What can hang from each mark:
dokod: vivu
vivu: dokod
gepe: dedim
vifo: gori pesu siruz
pesu: dokod tefem vifo
dedim: gepe tefem
gori: vifo
tefem: dedim pesu

Every row comes from one small tree of marks. Brackets hold a mark, then the marks that hang from it, in alphabetical order. Every link used is in the known rows. Which tree was each row made from?
Known rows:
[dedim gepe]: [-3.536  0.847  0.680  0.360  0.289 -0.283 -1.283  0.895 -0.829 -0.775
  0.443  1.562 -0.874  0.663  0.843  1.915  0.642  1.859  0.330 -1.583
  0.152]
[pesu dokod tefem vifo]: [ 2.021 -2.864 -2.137 -1.247 -0.584  0.016  0.006  1.597  0.107  0.607
  1.838  0.976  0.294  2.164 -2.988  3.953  0.489 -0.386  0.036  0.469
 -0.780]
[gepe [dedim [tefem [pesu dokod vifo]]]]: [-1.671 -1.236  1.277 -1.337  1.234 -0.669 -1.312 -1.834  3.164 -0.477
 -0.285  3.051 -0.519 -0.005 -1.251  1.289 -1.502  0.104  2.229  0.535
 -1.511]
[tefem [dedim gepe]]: [-5.122  1.201  0.350  1.270  0.162  0.078 -1.629  1.158  1.890 -1.164
 -0.583  1.492 -1.585  0.090  0.981  1.816  1.893  2.966  1.254 -1.336
  0.926]
[pesu [dokod vivu] tefem [vifo gori]]: [ 2.761 -4.853 -2.525 -1.720 -0.789  0.261  0.182  2.760 -1.107  1.669
  1.707 -0.488  0.859  1.523 -4.144  4.170  1.146 -1.389 -1.164  0.223
 -1.059]
[tefem [dedim gepe] pesu]: [-3.373  0.203  0.754  0.459 -0.452 -0.036 -1.823 -0.169  2.363 -1.263
 -0.429  2.620 -1.535 -0.419  1.461  0.567  0.277  2.580  2.250  0.122
  0.225]
[gepe [dedim [tefem [pesu [vifo gori]]]]]: [-1.725 -1.368  1.649 -0.991  1.246 -0.462 -1.253 -3.023  0.703  0.224
 -0.918  1.956 -0.677 -0.517 -1.441  0.929 -0.358  1.027  1.304 -0.684
 -1.705]
[pesu tefem]: [-1.618 -0.167 -0.927  0.224 -0.841  0.439  0.393  1.723 -3.747 -0.401
  1.493  0.497 -0.453  1.256 -0.617  3.326  1.626  1.836  1.590 -2.346
 -0.335]
[vifo gori pesu siruz]: [ 2.995 -0.577 -0.668 -0.211  0.593  1.297  2.233  0.634 -7.780  1.636
  2.953  0.814 -0.531 -1.015 -2.952  1.821 -2.103  0.644 -3.449 -2.187
  2.228]
[dedim gepe tefem]: [-4.682  1.517  1.763  1.254  1.265 -0.648 -1.970 -0.851 -0.138 -1.256
 -0.679  2.205 -1.157  0.336  0.894  1.227  0.629  2.442  2.263 -1.730
 -0.647]
[vivu dokod]: [-2.771 -1.175  0.226  0.021  1.125  0.770  1.188  4.585 -5.816 -0.377
  2.218  1.575  0.067 -0.295  0.260  1.735  0.127  0.579  0.299 -1.576
  3.756]
[dedim gepe [tefem pesu]]: [-3.231  0.626  2.161  0.555  0.710 -0.738 -2.138 -1.963  0.422 -1.388
 -0.570  3.247 -1.099 -0.187  1.334  0.126 -0.969  2.162  3.182 -0.471
 -1.191]
[gori [vifo pesu]]: [ 1.792 -0.577  0.982 -0.589  0.263  0.569  1.917  0.054 -5.650  0.472
  2.117  1.468 -0.800  0.556 -2.693  3.075  1.295  0.954 -0.448 -2.105
  0.626]
[dedim [tefem [pesu dokod vifo]]]: [ 1.451 -2.455  0.749 -1.414  0.911 -0.648 -0.766 -0.350  1.031  0.211
  0.921  2.868 -0.410  0.963 -2.175  1.210 -1.829 -0.447  1.977  1.640
 -0.391]
[tefem dedim [pesu dokod]]: [-0.606 -1.935 -0.155 -0.486 -0.817  0.544  0.708  1.619  1.412 -0.523
  1.100  2.719 -1.229  0.173 -0.259  1.343 -0.929  0.437  1.495  1.499
  2.212]
[pesu dokod [tefem [dedim gepe]] vifo]: [-0.917 -1.707 -2.049  0.305 -0.829 -0.035 -1.901  0.335  4.632 -0.402
 -0.152  1.504 -0.390  1.356 -1.392  3.277  1.744  1.324  0.806  0.952
 -1.158]
[gori [vifo [pesu tefem] siruz]]: [ 4.131 -0.005 -0.695 -0.858  0.757  0.650  1.644 -0.005 -7.013  0.551
  2.950  1.625 -0.260  0.308 -3.915  2.995  1.255  1.794 -1.083 -2.199
 -0.532]
[tefem dedim pesu]: [-1.804 -0.657  0.422 -0.233 -0.389  0.353 -0.309  1.313  0.191 -0.587
  0.613  2.006 -1.484 -0.002  0.056  1.084  0.154  1.914  2.205 -0.095
  1.370]
[gori vifo]: [ 0.969 -0.678  1.066 -1.448  1.217 -0.201  1.116  1.248 -4.315  0.274
  1.536  1.364 -0.750  1.658 -2.584  2.727  3.037  1.198 -0.598 -1.407
  0.627]
[gepe dedim]: [-4.654  0.858  0.887 -0.444  0.704  0.066 -0.253  0.828 -0.900 -0.656
  0.378  1.279 -0.915  0.068 -0.049  2.449  0.740  1.403  0.822 -2.529
  0.072]
[dedim gepe [tefem [pesu dokod]]]: [-2.024 -0.548  1.639  0.331  0.342 -0.580 -1.340 -1.703  1.656 -1.304
 -0.131  3.821 -0.853  0.058  1.067  0.308 -2.037  0.824  2.435  0.994
 -0.550]
[vifo gori [pesu dokod tefem] siruz]: [ 4.474 -2.048 -2.251  0.145 -0.882  1.719  3.188  0.171 -6.731  1.383
  3.316  1.087  0.027 -0.536 -3.200  2.722 -2.428 -0.129 -3.121 -1.005
  1.502]
[pesu [vifo gori siruz]]: [ 3.838 -1.917 -1.101 -2.159  2.157 -0.206 -0.248  1.708 -3.548  2.232
  2.123  0.405  0.009  0.987 -4.618  2.001  0.188  0.357 -3.937 -0.424
  0.879]

Which tree is each row?
[-3.097 -0.535 -1.438  1.480 -1.443  0.592 -0.440  0.785  2.253 -1.293
  0.028  1.742 -0.880  0.675  0.537  2.892  1.443  1.898  1.527 -0.035
  0.163]
[pesu dokod [tefem [dedim gepe]]]
[ 1.929 -0.789  0.005 -0.110 -0.657  0.808  1.900 -0.636 -6.084  0.161
  1.956  1.102 -0.556  0.627 -2.563  3.740  2.123  1.603  0.590 -2.460
 -0.814]
[gori [vifo [pesu tefem]]]
[ 4.893 -2.641 -0.515 -2.784  1.373 -0.279 -0.427  0.412 -2.980  1.914
  2.149  1.534 -0.015  0.520 -3.837  0.807 -1.428  0.083 -2.480  0.870
  0.136]
[tefem [pesu [vifo gori siruz]]]
[ 3.987  0.183  0.301 -1.417  1.800  0.407  1.644  0.613 -6.613  0.844
  3.049  1.928 -0.555  0.141 -3.965  2.388  0.424  1.100 -2.116 -1.857
  0.753]
[gori [vifo pesu siruz]]
[ 3.158 -3.459 -0.402 -2.454  0.054 -0.371 -0.210  1.186  0.702  0.776
  2.077  2.492 -0.068  1.381 -2.430  1.795 -1.997 -1.298 -0.094  2.127
  0.315]
[tefem [pesu dokod vifo]]
[ 5.561 -3.486 -2.867 -1.824  0.521  0.262  0.841  1.126 -2.506  1.930
  2.496  0.678  0.626  1.451 -4.905  2.943 -0.145 -0.510 -3.521  0.898
  0.019]
[pesu dokod tefem [vifo gori siruz]]
[ 3.125 -4.264 -2.238 -1.029 -0.881  0.459  1.096  0.548 -1.692  1.530
  1.520  0.253  0.394  1.855 -3.634  3.614  0.776 -0.698 -1.908  0.626
 -0.082]
[pesu dokod tefem [vifo gori]]
[-1.474 -0.899  0.254 -0.557  0.047 -0.613 -3.202 -0.572  4.355 -0.454
 -0.615  2.362 -1.076  0.191 -0.312  0.930  0.381  2.130  1.615  0.955
 -0.983]
[tefem [dedim gepe] [pesu vifo]]
[ 2.898 -3.323  0.069 -2.039  0.136 -0.164 -0.216 -0.157 -2.139  1.550
  1.293  1.156 -0.241  0.790 -2.609  1.368 -0.753 -0.147 -1.047  0.619
  0.021]
[tefem [pesu [vifo gori]]]
[ 5.182 -0.920 -0.202 -1.623  1.370  0.579  2.457  1.040 -5.485  0.940
  3.480  2.544 -0.371  0.324 -4.291  2.493 -0.769 -0.228 -2.816 -0.400
  1.502]
[gori [vifo [pesu dokod] siruz]]
[ 4.754 -3.246 -1.275 -3.770  1.378 -0.651 -1.322  3.852  0.324  1.175
  3.113  2.291  0.601  0.780 -4.121  1.641 -2.514 -1.780 -0.961  2.003
 -0.400]
[tefem [pesu [dokod vivu] [vifo siruz]]]
[-1.976  0.307 -1.108  1.762 -1.893  1.546  0.931  0.517 -2.886 -0.542
  1.192  0.634 -1.149 -0.514 -0.428  3.476  0.701  2.543  2.413 -2.833
  0.340]
[vifo [pesu [tefem dedim]]]
[-4.251  0.703  2.160 -0.341  1.079 -0.362 -0.980 -1.712  0.371 -1.194
 -0.468  2.721 -1.094 -0.594  0.420  0.901 -0.628  1.693  3.353 -1.530
 -1.254]
[gepe [dedim [tefem pesu]]]
[ 2.918 -1.776  0.474 -0.858 -0.069  0.728  2.775  0.295 -4.466  0.542
  2.487  2.088 -0.576  0.715 -2.969  3.253  0.130 -0.366 -1.125 -0.622
  1.394]
[gori [vifo [pesu dokod]]]
[-0.280 -1.569  1.188 -0.577  0.852 -1.097 -2.573 -2.072  3.470 -0.527
 -0.326  3.554 -0.443  0.580 -0.587  0.634 -1.786  0.381  1.880  1.845
 -1.656]
[dedim gepe [tefem [pesu dokod vifo]]]
[ 6.189 -4.040 -1.072 -3.027  0.979 -0.097  0.525  0.739 -1.695  1.987
  2.619  2.230  0.219  0.709 -4.188  0.951 -2.758 -1.458 -3.272  2.442
  0.924]
[tefem [pesu dokod [vifo gori siruz]]]
[-4.513  0.867 -0.848  1.726 -0.995  0.383 -1.440  0.412  0.863 -1.399
 -0.481  1.001 -1.164  0.473  0.901  2.718  2.861  3.592  2.351 -1.852
 -0.713]
[pesu [tefem [dedim gepe]]]
[ 3.852 -2.684 -3.153 -2.706  0.980 -0.278 -1.144  4.506 -0.274  1.111
  3.029  0.713  1.043  1.577 -4.900  3.729  0.013 -0.930 -0.929  0.333
 -1.494]
[pesu [dokod vivu] tefem [vifo siruz]]
[ 0.611 -0.172 -0.406 -1.288  1.446 -0.758 -3.425  0.024  3.584 -0.099
  0.282  2.794 -0.871 -0.105 -1.484  0.300 -0.281  2.282  0.098  1.200
 -0.757]
[tefem [dedim gepe] [pesu [vifo siruz]]]
[-3.614 -0.882  1.516 -1.058  0.834 -0.335 -0.975  0.298  1.836 -1.089
  0.005  2.671 -0.518 -0.752 -0.235  1.413 -1.318 -0.014  3.291 -0.531
 -1.300]
[gepe [dedim [tefem [pesu [dokod vivu]]]]]
[ 2.775 -1.716 -3.039 -1.151  0.704  0.167 -0.729  2.337  1.792  0.594
  1.793  1.354 -0.096  1.264 -3.990  3.072  0.907  0.827 -0.760  1.021
  0.064]
[pesu dokod [tefem dedim] [vifo siruz]]
[-2.162 -1.966 -2.102  0.136 -1.312  0.775  0.161  4.316  0.808 -0.676
  1.212  0.495 -0.393  0.688 -1.232  3.857  1.919  0.635  2.247 -0.659
  0.335]
[pesu [dokod vivu] [tefem dedim]]
[-2.514 -1.650 -0.074 -0.353 -0.760 -0.039 -1.751  2.225  4.155 -1.085
  0.194  2.637 -0.865 -0.412  0.660  1.249 -0.714  0.525  2.075  1.292
  0.222]
[tefem [dedim gepe] [pesu [dokod vivu]]]
[-1.503 -0.344  1.628 -0.392  1.265 -1.258 -3.452 -2.334  2.327 -0.584
 -0.690  3.008 -0.690  0.370 -0.232  0.445 -0.799  1.699  2.571  0.422
 -2.426]
[dedim gepe [tefem [pesu vifo]]]
[ 0.670 -1.385 -1.435  0.778 -2.151  1.427  2.307  0.718 -3.985 -0.077
  2.576  1.399 -0.329  0.194 -1.040  3.789 -1.571  0.002  0.863 -1.361
  0.618]
[vifo [pesu dokod tefem]]
[-0.526 -2.107  0.182 -0.412 -0.203 -0.228 -2.233 -1.545  2.997  0.434
 -0.934  1.683 -0.994 -0.196 -0.896  0.734  0.582  1.834 -0.141  1.147
 -0.444]
[tefem [dedim gepe] [pesu [vifo gori]]]
[-0.487 -1.499  1.592 -0.171  0.957 -0.902 -2.529 -3.230  0.914  0.159
 -0.987  2.337 -0.605  0.048 -0.751  0.265 -0.581  1.456  1.003  0.556
 -1.812]
[dedim gepe [tefem [pesu [vifo gori]]]]
[ 5.327 -1.126 -1.190 -1.090  0.382  0.826  2.576  0.288 -5.831  0.645
  3.373  2.200 -0.077  0.555 -4.155  3.175  0.139  0.430 -1.775 -0.782
  0.167]
[gori [vifo [pesu dokod tefem] siruz]]
[-2.106 -1.124  0.201  0.227 -0.854  0.122 -0.923  0.193  3.622 -1.175
 -0.011  3.232 -1.293 -0.118  1.145  0.749 -1.052  1.125  1.446  1.695
  1.079]
[tefem [dedim gepe] [pesu dokod]]
[ 4.329 -1.864 -1.227 -0.428  0.187  1.475  3.224  0.985 -6.342  1.732
  3.400  1.475 -0.291 -0.727 -3.327  1.993 -3.250 -0.907 -4.241 -0.569
  3.090]
[vifo gori [pesu dokod] siruz]
